Each row was made from one walk, in order. Every step used is in the known rows, and no mark comes twice. Write each row's walk.
(in the rows, 128 means zero)
Known rows:
Q > Z: [135 140 119  92 153 153  96 111 145 143 137 156 107 124 103 162 101 123
 116 124 128 116 110 146  99 112 139 136 141 154 123  93  81 101 122 111
 124 118 180 112 148 106 126 123 119 118 125 146 156  85  89]
C > A > H > N > S: [100 157 153 181 100  87 169 139  91 121 139  92 145 122 138 116  93 162
 199 147 137 133 164 125 129 132 121  97 125 129 100 150 130 127  89 119
 153 129 108 100 124 197 110 164  90  90 112 173 127 113 145]
K > P: [132 125 136  70 122 130 128 125 114 119 111 160 121 123 138 184 147 126
 107 157 131 131 149 164 145 176 137 120 134 164 138  98 127 156 138 126
 110  84 185 151 129 154 151 105  98 129 168 118 137 118 152]
K > G: [106 111 143 103 119 119 128 125 115 118  91 152 160 139 155 127 147 139
  91 165 179 149 140 167 122 177 125 113 175 163 130  69  84 101 152 127
  93 135 158 124 116 141 132 126 112 110 127 203 132 107 119]
H > N > S: [109 171 130 164 145 107 148 129  92 125 132 115 148 130 159 124  74 129
 186 128 150 155 155 135 147 129 140 107 145 146 126 128 140 112 110 103
 143 137 113  84 153 232 138 168  86  97 135 173 143 140 141]
J > P: [139  94 119  89 117 116 147 124 134 121 110 136 150 126 150 203 136 112
 103 121 138 133 130 141 120  98 155 159 178 164 142 110 102 147 123  95
  92 118 155 143 173 163 134  95 103 144  97 175 118 145 153]
C > A > S > N > H: [ 91 173 112 176  60 102  77 153 105  91 138  83 120 126 152  96 138 122
 158 155 109 105 150 126 113 106 140 154 110  86 124 162 126 115 107 138
 169 141 127 121 103  95 126 135 109  94  96 178 112  95 175]
J > P > Y > Z: [169  90 133 100 125 123  63 129 146 168 160 131 135 152 103 143 125 111
 117 132 140 148  79 135 152 126 125 151 133 122 147  89  79 101 131  71
 105 112 133 111 108 158 124 124 152 153 116 127 142 186 123]
M > Z > J > P > Y: [151  94 136 107 111 149 130  96 112 142 102 122 171 136 143 134 142 138
 131 133 150 143 106 137 119 110 137 155 171 147 123 109 100 166 143 100
 123 102 120 136 167 126 171  96 156 150 112 110 119 183 119]
S > N > H: [ 84 199  98 157  80 119  72 155 100  99 116 101  98 126 154 115 132  85
 143 177 125 104 137 126 105 109 131 148 130 118 147 140 144 101 111 132
 132 162 114 127 120 112 139 140 119 108  96 179 133 105 157]
M > Z: [125 144 134 111 116 151 126 138 138 120 127 150 115 146 177 133 120 112
 143 121 153 130 135 126 107 154 137  95 130 144 144 139 121  87 114 107
 163 132 141 116 139 124 136 117  98 112 148 150 147  94  89]
M > Z > J > P > H > N: [136 108 122 129 130 130 183 127  86 125 115 122 170 107 125 154 157 159
 138 103 125 150 158 119 109 151 102 112 150 144 126 122 119 167  81 165
 215 123 100 155 195 154 139 164 118 127  85 159 103  77  97]
H > N > S > P > J: [137 173 118 139 144 129 171 117 109 142 121 120 165 108 148 110  98 127
 155 122 135 109 146 101 150  77 150 100 127 151 130 142 133 148 122 147
 150 133 128 150 192 168 148 143 104 129 131 138 144 161 142]
C > A > S: [115  98 128 141 100  95 123 120 136 119 152 105 157 124 128 127 134 184
 162 111 135 150 153 163 137 113 155 134 125 100  92 134  96 154 133 110
 173 104 159 102 115 118 106 102 103 100 135 162  98 117 152]
K > P > H: [129 101 125  86  95 130 147 120 143 134 109 149 130 130 101 181 163 132
 101 168 109 146 141 147 120 168 113 124 118 134 145 105 107 183 134 177
 140  93 154 164 145 120 152 124 128 103 117 110 144  94 134]
Y > Z > J > P > H > A > C: [131  63 155 128 159  94 183 149 132 129 133 126 135  94  77 143 129 177
 114  94 148 142 129  98  99 166  89 139 106 136 123 144 125 144 115 148
 116 166 100 120 161 132  82 157 114 153  98 106  96 122 124]
H > N > S > P: [111 168 112 132 156 120 131 142  97 118 130 118 125 141 166 134  68 110
 157 116 121 139 144  93 165  87 135  73 136 140 137 163 123 116 109 136
 151 157 153 118 138 228 141 142  88 118 155 182 166 133 160]
A > S: [113  85 105 133 118 111 113 111 128 127 145 114 151 127 157 135 116 170
 147 127 136 169 145 162 131 120 149 137 133 104 121 135 116 150 148 111
 149 120 147 100 144 147 119 113  79  97 139 138  89 151 145]
A > H > P > J: [146 145 131 116 115 110 208 114 145 110 102 121 149  64 116 141 160 154
 120 129 141 129 142 125 105 120 119  96 138 124 105 134 146 167 120 149
 101 110 104 166 160  70 109 111 122 141 103  69  86 145 116]
M > Z > Q: [121 127 141 110 155 192 132 136 127 122  99 148 121 159 158 123 148 155
 136 119 174 129 134  98  72 128  96 128 160 167 147 149 155 101 159 123
 140 130 117 131 170 123 146 124 100 123 154 157 136  88  94]
G > K > P > S > N: [135 125 121 133 105 131 115 107 108 125 138 141  98 148 190 126 122 109
  80 170  79 112 156 174 185 129 140 128 119 141 126 107 143 134 155 160
 119 112 169 153 139  81 151 120 125 105 133 120 151 156 180]
M > Z > Y > P > S > N: [129 125 112 159 147 149  94 127 143 132 154 131  97 173 198  78  95  90
 105 135 101 108 123 145 169 116 146 122  97  90 130 147 129  84 127 140
 137 132 154 136  67  82 140 127 156 110 150 115 138 137 135]
M > Z > J > P > H: [138  79 129 111 115 148 175 117 140 130  97 142 179 124 113 157 159 151
 107 116 123 131 136 108  78 118 114 153 151 143 138 135  93 165 115 166
 138 113 119 164 209 105 149 126 130 134  71 145 120 102 105]
Y > Z > E: [148 150 114 147 192 151 104 165 129 165 131 144 120 127  88  98 116 130
 130  98 104  87 106 109 116 156 166 150 109 141 127 113 137  87 129  93
  95 133 126  98  69 146 123 132 144 162 164 140 146 121  74]
N > H > A > S > P > J: [134 144 120 127 108 110 154 119 124 122 128 109 169 104 119 122 147 127
 143 115 128 105 139 106 137  79 145 126 119 111 129 170 129 167 124 160
 158 131 113 149 178 112 128 127 104 136 126 112 114 150 152]
A > S > P: [116 101  91 108 139 131 101 127 125 117 140 115 120 134 160 139 100 138
 129 117 108 150 135 117 150  76 144  98 126 102 134 169 102 149 138 142
 154 145 177 133 130 156 126  96  85 120 160 152 123 142 167]
K > P > Y > Z > M: [116 111 125 123 134 167  67 140 119 163 163 146 117 136  87  91 136 105
 127 140 120 133  80 112 129 199 119 138  93 123 135  98 136 127 173 101
 111 118 120 127  89 140 129 122 175 145 137  76 159 139 105]
S > P > Y > Z: [151 126 122  98 145 141  37 136 139 172 166 128 101 157 105 110 100 106
 124 131 128 145  73 115 166 106 115 109 115 110 146 112  87  87 136  96
 128 134 141 110  82 156 122 125 158 149 151 125 164 172 115]
H > P > S: [156 103 138 126 152  99 144 104 172 105 137 150 129 128 153 151 150 115
 115 111 120 148 128 168 148  99 130 113 157 115 102 115 119 134 146 148
 114 118 133 113 125 136 136 102 133 108 117  89 115 171 136]
H > P > S > N: [145 154 100 155 153 110 127 120 126 100 148 124 110 133 178 121 119  92
  93 127 106 127 139 156 164  90 134 106 139 109 105 129 128 111 137 169
 114 142 153 144 114  70 141 112 137 109 102 116 122 144 163]
S > P > J: [137 158 105 101 135 140 154 113 132 147 112 132 146 105 134 135 127 123
 120 128 140 105 131 117 137  70 155 112 137 150 135 127 124 160 141 148
 133 135 146 172 185 115 141 105 119 141 131 129 134 154 134]
M > Z > J > P > S > N > H: [118 141 127 166  88 132  95 140 109  99 118 119 136 127 179  99 153  97
 129 144 109  75 137 108  95  89 129 173 130 122 136 160 121 103 109 164
 146 138 109 145 165 101 164 143 118 110  73 152 122 140 146]
Q > Z > J > P > H: [146  77 120  99 134 152 158 106 145 142 104 145 176 109  76 167 149 155
  95 117 110 122 124 118  75  99 114 177 155 146 127 112  72 173 126 168
 121 108 141 163 213  95 145 130 139 136  60 142 124  99 102]
Z > Y > P > H > A > C: [103  80 145 133 142 104 180 141 155 116 119 120  94 126  95 125 107 159
 132 118 139 160 123 114 118 187 107 120  87 102 125 149 151 152 117 128
 121 175 104 104  75 139  90 144 144 131 150  88 105  99 132]
P > Y: [121 134 116 119  96 130  97  94 123 155 118 114 122 152 127 131 120 118
 144 171 149 171  97 170 143 114 140 135 161 120 118  86 119 160 159  93
 125 130 118 106 110 131 151  98 162 111 136 114 136 178 130]
E > Z > Y > P > X: [142  89 146 140 156 140  96  92 165 149 128 149 114 173 132 123 127 129
 124  98 139 113 130  96 143 126 136 174 134 123 166 123 171 106 132 115
 128 106 114 144 117 150 109 114 170 145 151 146 157 149  87]
G > K > P > H: [123  92 144  80  64 144 152 104 149 128 100 154 115 135 106 180 155 145
  92 172  82 153 149 150 139 182 105 121 122 148 151 101 134 180 144 153
 125  85 142 155 160 118 142 130 125 116 130 119 159 100 141]
M > Z > J: [110 145 138 121 161 170 142 128  99 130 102 144 154 106 138 103 123 164
 144  95 170 118 144 118  85 133 122 120 154 170 120 134 140 116 130 124
 139 124 124 121 188 118 138 127 111 139 148 136 115 117  72]
E > Z > Q: [137 107 144 128 181 178  98 137 117 158 101 136 125 145  98 143 138 162
 119 116 180 140 101  94  80 108  82 187 150 181 136 114 164  95 170 135
 110 139 108 132 163 133 132 125 114 135 142 169 128 101 105]
Y > P: [113 119 116  93 151 127 104 151 166 122 128 147  97 144 140 161 117 110
 106 114 135 156 121 140 153 132 133 108 132 132 158 128 130  96 123  79
  96 111 155 111  95 178  90 118 115 140 177 146 134 117 131]
H > A: [114 169 137 115 131  93 165 126 103 126 136 126 132 132  89 172 127  96
 134  98 167 138 140 154 142 142 126 113 171 148 114 125 155 130 120 121
 106 154 125  96 130 134 109 127 120 136 133 148 131  96 121]

Which walk is each row?
[101 168 111 171  76 109  72 137 118 113 131 109  99 140 165 108 142  80
 138 177 106  95 131 141 117  87 133 163 127 103 138 134 135 109 127 156
 138 154 108 129 124 113 147 140 125  86  86 155 134 141 158] -> P > S > N > H
[110 138 137 122 125 184 121 107 127 135 111 133 116 152 143  92 104 127
 162 121 150 120 119 138 109 165 154 126 122 123 129 123 144 118 122  90
 145 143 125 105  69 129 161 111 155 129 173 128 136 105  82] -> M > Z > Y
[139 201 117 138 115 108 165 131 130  86 104 121 149  75 131 119 161 108
 123 127 135 107 140 115 117 108 133 113 130 127 128 134 155 132 112 148
 117 122 103 160 157  68 140 126 132 138  96  98 105 128 142] -> S > N > H > P > J
[143 113 100 147 124 110 122 117 113 128 144 119 130 151 194 140 120  90
  85 147 102 108 134 159 156  68 159 152 143 128 119 120 107 127 136 155
 111 138 162 158 153  85 151 113 122 109  73 151 122 162 177] -> J > P > S > N
[149 131 153  85  86 146 175  98 129 139  92 159 149  94 130 157 158 154
  99 155 116 114 158 159 154 160 145 132 129 185 142  82 164 182 153 114
 107  66 139 166 201 105 143 118 105 141 154  93 138 157 139] -> G > K > P > J
[152 133 133 118 147 133  45 136 148 166 169 127 116 166 116  98  76 104
 140 133 128 144  77 100 171 101 123 106 110 111 148 130  82  73 136  89
 112 132 136  97  88 181 128 139 145 141 150 122 180 193 126] -> N > S > P > Y > Z
[116 142 113 161  72 107  83 136 120 105 126 110 119 140 174 132 150  75
 123 168 101  92 132 130 115  81 139 176 137 116 140 140 121 118 114 153
 124 147 117 143 142 118 155 134 121 102  67 162 126 149 173] -> J > P > S > N > H
[149  93 136 113 177 161  81 130 116 157 152 117 135 165  86 106 133 157
 129 105 154 152  99  98 135 103  74 137 139 115 136 157 130 114 171 126
 126 126 112 114 121 136 117 136 137 157 162 121 133 148 126] -> H > A > S > P > Y > Z > Q
[ 95 211 127 150  90  91 130 149  84 100 135 102 117 133 104 144 136  67
 144 128 141 104 148 130 131 135 115 127 144 124 130 156 167 105  97 143
 121 166 103 108 112 111 115 155 128 126 106 165 133  77 149] -> S > N > H > A
[116 205 113 131 116 104 123 157 123  46 111 117 103 100 145 141 147  85
 120 123 119 133 142 109 118 124 112  96 147 112 130 152 151  97 100 140
 110 147 116 134  96 106 129 125 127 131 107 128 115  95 155] -> S > N > H > P
[125 112 157  62  82 145 138 113 120 114  96 165 103 123 146 186 141 137
  90 162  96 142 161 165 163 195 124 114 138 190 148  87 160 158 150 102
  93  74 167 136 150 153 135 111  96 137 183 125 159 127 156] -> G > K > P
[103 122 139 174 111  72 145 153 119  98 137 110  88 116 145 118 124 125
 140 145 132 122 140 124 114 146 116 133  99 109 111 153 155 126 121 152
 137 194  96 106 117 122 103 149 101 108 109 108 105 133 166] -> P > S > N > H > A > C
[143 130 129 104 163 165 137 103 173 162 116 147 139 115 102 107 116 133
 116 114 135 101 107 133 132 124 158 148 103 133 141 102 124 133 131  94
 109  93 139 137 116 104 125 126 162 154 161  86 131 133  89] -> Q > Z > Y > P > J
[102 151 135 176 113  99 161 130  89 128 131 101 135 119 152 122  79 150
 191 154 136 146 158 125 127 135 120 100 132 128 118 149 142 123  99 121
 137 139  99  97 142 214 117 172  79  88 121 155 124 136 138] -> A > H > N > S
[139 157 118 147 156 170 151 156 126 132 102 147 123 140 151 100 121 125
 146 105 110  83 129 110  90 168 176 126 118 146 121 142 149 103 119 110
 135 134 129 113  88 117 160 116 127 141 172 136 146  91  71] -> M > Z > E
[129 135 122 114 148 149 149 110 163 160 112 136 146 119 115 105 130 134
 126 123 150 116 115 141 138 127 160 146 112 129 144 107 149 147 139  92
 104 107 118 139 114 126 125 120 161 153 170  95 115 151 106] -> Z > Y > P > J
[120 174 107 142 113  99 122 149 124  45 122 106 119  98 157 127 147 107
 127 118 109 148 145 112 129 125 115  98 131  86 128 168 142 105 104 143
 125 135 119 124 100 103 122 127 112 123 111 118  92 109 170] -> A > S > N > H > P
[145 107 105 155 152 111 138 129  82 125 171  94 174 121 113 106 114 146
  99  93 114 126 150 118 147 121 112 142 110  94 115 166 115 125 113 171
 132 132 141 139 157  59 107 156 120 140  87 136  96 113 153] -> Y > Z > J > P > H > A > S > N
[144  91 158 138 106  82 168 117 174 104 141 131 123 117 133 145 168 142
 132 126 104 129 138 154 129  99 109 101 138  94  74 138 110 153 127 164
 125 109 126 136  99 101 109 101 135 103  94  88 101 147 139] -> C > A > H > P > S
[138 133 135 113 146 164 148 116 170 151 114 144 143 124 131  94 126 129
 129 112 152 113 118 123 135 142 161 128 100 125 151 125 145 126 124  94
 126 100 122 140 110 115 137 122 154 148 176  89 123 135  90] -> M > Z > Y > P > J
[121 114 128  89 177 168  88 120 177 142 127 150  96 148 105 128  91 117
 114 105 123 127  97 137 136 144 145 136 110 123 148 115 110  94 121  70
  98 106 167 102  47 150 115 121 165 148 192 119 145  95  91] -> Q > Z > Y > P
[130 159 155 159 108 101 153 140  92  96 137 118 158 132 128 125 156  79
 134 100 131  78 149 115 115 117 111 148 146 133 120 173 144 108  90 170
 132 142  98 128 160  97 140 155 124 136  83 136 121 108 139] -> M > Z > J > P > S > N > H > A
[134 145 123 167 112  93 146 130 124  98 149 103 109 125 161 112 134 118
 105 139  99 106 150 149 152  92 121  98 124  95  76 145 118 121 120 179
 127 133 151 157  89  38 117 109 145 104  84 119 107 121 166] -> C > A > H > P > S > N
[134 162 140 153 107 112 194 128 115 139 127 100 166 101 128 105 112 154
 168 134 125  94 153  95 136  75 140  92 112 133 103 161 119 162 104 160
 162 124 123 164 165 132 122 139 111 122 113 141 136 139 148] -> C > A > H > N > S > P > J
[105 109 142 167 124  71 136 168 138  92 140 116  80 125 150 119 120 117
 126 137 127 131 135 112 130 153 109 123  84  99 129 165 152 107 116 140
 125 177 105 105  95 139  85 155 104 121 129  99 111 130 170] -> Y > P > S > N > H > A > C
[169  51 139 115 162 131 135  86 150 149 127 159 173 123 134 155 143 139
  96 107 113  99 121 155 106  60 139 192 171 156 109  99  74 152 148 145
 109  96 154 138 208 132 151 114 121 128  79 119 118 184 123] -> Q > Z > J > P > S
[149 120 138 123 161 152 131 116 161 173 115 137 147 116  96 104 119 136
 122 110 149 113  97 122 138 129 150 162  93 136 148 104 151 121 135  99
 109 105 116 142 111 122 118 126 160 152 166  94 115 147  98] -> E > Z > Y > P > J
[152 124 129 111 133 130  44 126 142 178 169 130 113 151  92 113 112 117
 131 141 146 153  78 145 154 136 115 131 122 112 139  88  95  87 143  76
 119 122 120  91  87 146 119 136 161 139 136 117 146 175  98] -> P > Y > Z
[122 123 115 127  83 107  89 107 114 119 143  90 132 158 125 117 127 113
 159 146 114 161 103 123 155  89 124 121 133  79 122 160 113 165 139 132
 157 140 118 111  96 145 149 108 149 118 146 104 133 172 167] -> N > H > A > S > P > Y
[108  94 140 135 126  88 189 141 135 115 127 120 103 110 100 149 118 157
 134 130 147 159 136 122 104 171 102 114 106 120 113 137 145 158 124 147
 133 183 103 112 133 126  91 141 111 117 113 104 110 102 137] -> P > H > A > C
[136 135 120 108 141 127 149 130 167 151 117 143 142 112 126 139 136 129
 111 124 150 124 124 140 137 115 155 126 124 143 148 112 141 133 137  98
 109  98 130 148 158 123 108 121 124 144 152 109 117 152 118] -> Y > P > J
[130 118 132 107 189 176  89 149 128 158 129 145 114 146  96 127 139 159
 117 113 171 131 110 107  97 118  83 156 151 161 151 123 141  83 168 108
  99 130 115 116 147 148 111 142 114 153 148 164 131 118  96] -> Y > Z > Q
[116  77 162 110 100 101 199 131 132 104 112 138  95 110 105 166 133 168
 113 144 112 162 156 129 127 210  94 106 100 145 124 129 163 170 130 142
 124 144 115 120 142 127  92 146 101 127 141  92 128 104 154] -> G > K > P > H > A > C
[156 141 115 152 169 150  85 146 129 180 132 129 124 142  84  85 114 127
 140 121 106 102  83 122 125 150 164 155 106 124 123 101 129 105 141  88
 100 127 113  92  50 141 142 124 176 161 162 110 146 156  78] -> P > Y > Z > E
[145 138 137 113 192 145 101 120 111 148 131 135 155  92  74  95 130 165
 130  93 160 147 100 122 131 129  95 125 150 141 116 107 121 112 145 104
  96 112 105 106 137 129 120 132 168 172 142  90 109 170  84] -> H > P > Y > Z > J
[123 121 138 109  93 125 167 114  90 124 117 134 122 114 117 174 150 153
 127 155  89 169 170 157 157 196  95  91 128 145 136  85 157 184 104 157
 198 101 120 148 153 166 132 164 115 114 127 145 129  72 127] -> G > K > P > H > N
[146 153 106 136 187 170 126 133 127 150 103 151 119 123  93 121 104 130
 123 107  90  75 113 125  81 139 178 159 129 154 106 107 116 118 129 113
 103 125 162 108  97 107 150 119 144 145 151 133 158  83  69] -> Q > Z > E
[112 124 141 151 114 141 105 155 132 137 168 121 111 118  64  78 148 122
 145 116 113 133  85  94 109 178  96 110  90  91  95 129 128 122 146 107
 117 129  95 125  56 101  88 113 195 145 106  82 137 111 102] -> C > A > H > P > Y > Z > M
[120 120 109 144 112 104 150 132  97 121 152  94 144 123 114 135 140 168
 157 114  98 161 159 126 151 118 113  80 116  99 108 138 105 182  91 184
 252 137 133 147 126 150 116 148 125 107 112 176 113  59 139] -> C > A > S > P > H > N
[116 131 119 137 151 160  86 143 136 144 167 140 113 124  88  87 133  99
 127 109 120 150  76  99 123 181 109 114 108 108 121 112 140 109 164  93
 104 137  96 112  84 130 109 113 186 153 122  79 150 133 102] -> H > P > Y > Z > M
[112  80 157 130 138 119 181 147 162 112 126 131  96 131 114 116 113 153
 136 110 141 154 130 101 108 206 106  98  74 102 132 165 148 129 107 130
 144 169 104 109  76 127  92 151 136 129 156  81 119  84 116] -> M > Z > Y > P > H > A > C
[ 96 152 115 171  96 127  60 136 138 115 127 110  93 152 156  86 131  79
 137 163  97  94 116 134 131 102 136 165 108  88 145 147 142 101 120 136
 124 148 108 121  64 124 144 143 157 106 120 135 130 138 152] -> Z > Y > P > S > N > H
